What can hang from each mark
mave: muzof nako
nako: busa mave
busa: kipin nako
nevi: mizedo nako
muzof: degig mave
mizedo: nevi
degig: migudi muzof

Every row comes from one small tree of marks. The marks that hang from a mark follow it in brackets, in alphabetical order. Every link used is in the known rows. Which tree was each row made from?
In the rows, 128 means zero.
Known rows
degig{migudi muzof{mave}}: [133 108 145 122 118  94 102 168 111 151 167 109  73 128 157 111 160 166
 159]
nako{busa{kipin} mave{muzof}}: [ 85 118 177 108 198 109 111 158 163 146 171 109  82 128 128 125 153 149
 163]
mizedo{nevi{nako}}: [134 111 180 129  83  87 105 135 122 136 158 107  91 119 153 124 152 154
 112]
busa{kipin nako{mave}}: [105 117 173 122 175 110 126 151 136 149 187 108 104 135 132 127 153 157
 139]
nevi{mizedo nako{busa}}: [ 90 122 195 123 137  70 108 159 144 151 134 123  85 127 132 129 162 147
 141]
mave{muzof nako}: [124 117 190 124 143 111 118 151 134 168 162 128 107 135 152 117 153 123
 134]
mave{muzof{degig} nako{busa{kipin}}}: [103 114 234  99 175 103 121 154 139 180 173 125 111 137 133 119 152 155
 180]
nevi{mizedo nako{mave}}: [ 95 127 215 136 116  87 108 154 163 151 147 114  85 128 148 124 160 146
 108]
nako{busa mave{muzof}}: [ 95 117 192 119 185  99 104 156 159 147 163 116  80 126 138 130 160 141
 158]
busa{kipin nako{mave{muzof}}}: [103 122 174 122 201 130 122 155 151 158 187 113 104 134 135 132 153 139
 146]
mave{muzof{degig{migudi}}}: [116 112 177 122 149 118 110 163 126 185 155 126  77 130 159 116 143 157
 175]
nevi{nako{busa}}: [112 113 199 121 140  82 110 146 133 140 153 116  85 127 138 119 165 147
 139]
nevi{nako}: [129 114 189 128 118  99 114 140 131 146 159 114  89 128 149 108 158 138
 115]
muzof{degig{migudi} mave}: [133 104 168 123 122 104 110 168 123 180 179 114  85 126 143 101 146 181
 162]
mave{muzof nako{busa{kipin}}}: [ 95 116 189 107 177 104 120 156 139 163 165 123 104 137 130 119 154 139
 164]
nako{mave{muzof{degig}}}: [116 117 222 120 160 115 113 152 162 171 178 116  91 126 155 122 151 149
 152]
nevi{mizedo nako}: [106 124 186 131 115  87 112 153 140 156 140 121  90 128 144 118 154 138
 117]
mave{muzof}: [123 115 149 122 162 117 115 153 137 157 161 122  88 126 146 116 147 124
 144]
nevi{mizedo nako{busa mave}}: [ 80 125 225 129 139  69 103 158 166 146 141 116  81 127 135 132 167 156
 132]
nevi{mizedo nako{busa mave{muzof}}}: [ 76 131 223 129 167  88  99 162 181 155 141 121  81 127 139 138 167 137
 142]

Write each row's tree
[108 110 176 110 115  80 107 142 127 132 162 101  88 122 129 126 152 170
 139]
mizedo{nevi{nako{busa{kipin}}}}
[104 118 209 135 179 121 112 164 139 183 173 124  91 134 159 139 155 166
 173]
busa{nako{mave{muzof{degig{migudi}}}}}
[134 108 182 125 101  88 106 166 107 162 166 115  91 135 164 112 165 163
 152]
degig{migudi muzof{mave{nako}}}
[133 105 208 126 107  98 113 165 119 188 179 119 103 134 150 101 150 179
 154]
muzof{degig{migudi} mave{nako}}
[118 110 189 122 104  70 103 141 127 131 155 109  86 118 138 133 158 162
 134]
mizedo{nevi{nako{busa}}}
[ 81 123 186 113 148  82 113 159 145 152 141 116  89 129 121 121 156 154
 147]
nevi{mizedo nako{busa{kipin}}}
[ 88 113 179 108 169  91 116 153 146 140 170 104  82 129 124 118 154 167
 154]
nako{busa{kipin} mave}
[116 107 192 118 122  70 103 170 110 157 162 117  86 134 149 122 173 172
 174]
degig{migudi muzof{mave{nako{busa}}}}
[104 115 206 127 152 118 106 162 147 179 161 118  73 130 164 122 149 165
 166]
nako{mave{muzof{degig{migudi}}}}
[100 116 226 126 142  82 106 144 154 137 160 108  81 127 143 123 171 155
 129]
nevi{nako{busa mave}}
[145 110 199 117 110  86 113 156 120 154 186 113 108 132 155 111 168 147
 138]
degig{muzof{mave{nako}}}
[107 113 219 126 107  69  98 140 147 127 161 100  81 119 144 139 164 170
 125]
mizedo{nevi{nako{busa mave}}}
[119 109 200  98 142  79 114 160 124 148 188 108 107 134 132 114 169 163
 166]
degig{muzof{mave{nako{busa{kipin}}}}}
[106 115 201 117 167  93 114 155 136 163 156 131 101 134 140 126 160 132
 157]
mave{muzof nako{busa}}
[124 107 195 117 139  79 113 160 130 157 181 118 111 130 124 110 163 155
 146]
muzof{mave{nako{busa}}}
[108 121 215 117 198 130 124 154 154 175 199 115 112 134 140 132 151 155
 164]
busa{kipin nako{mave{muzof{degig}}}}
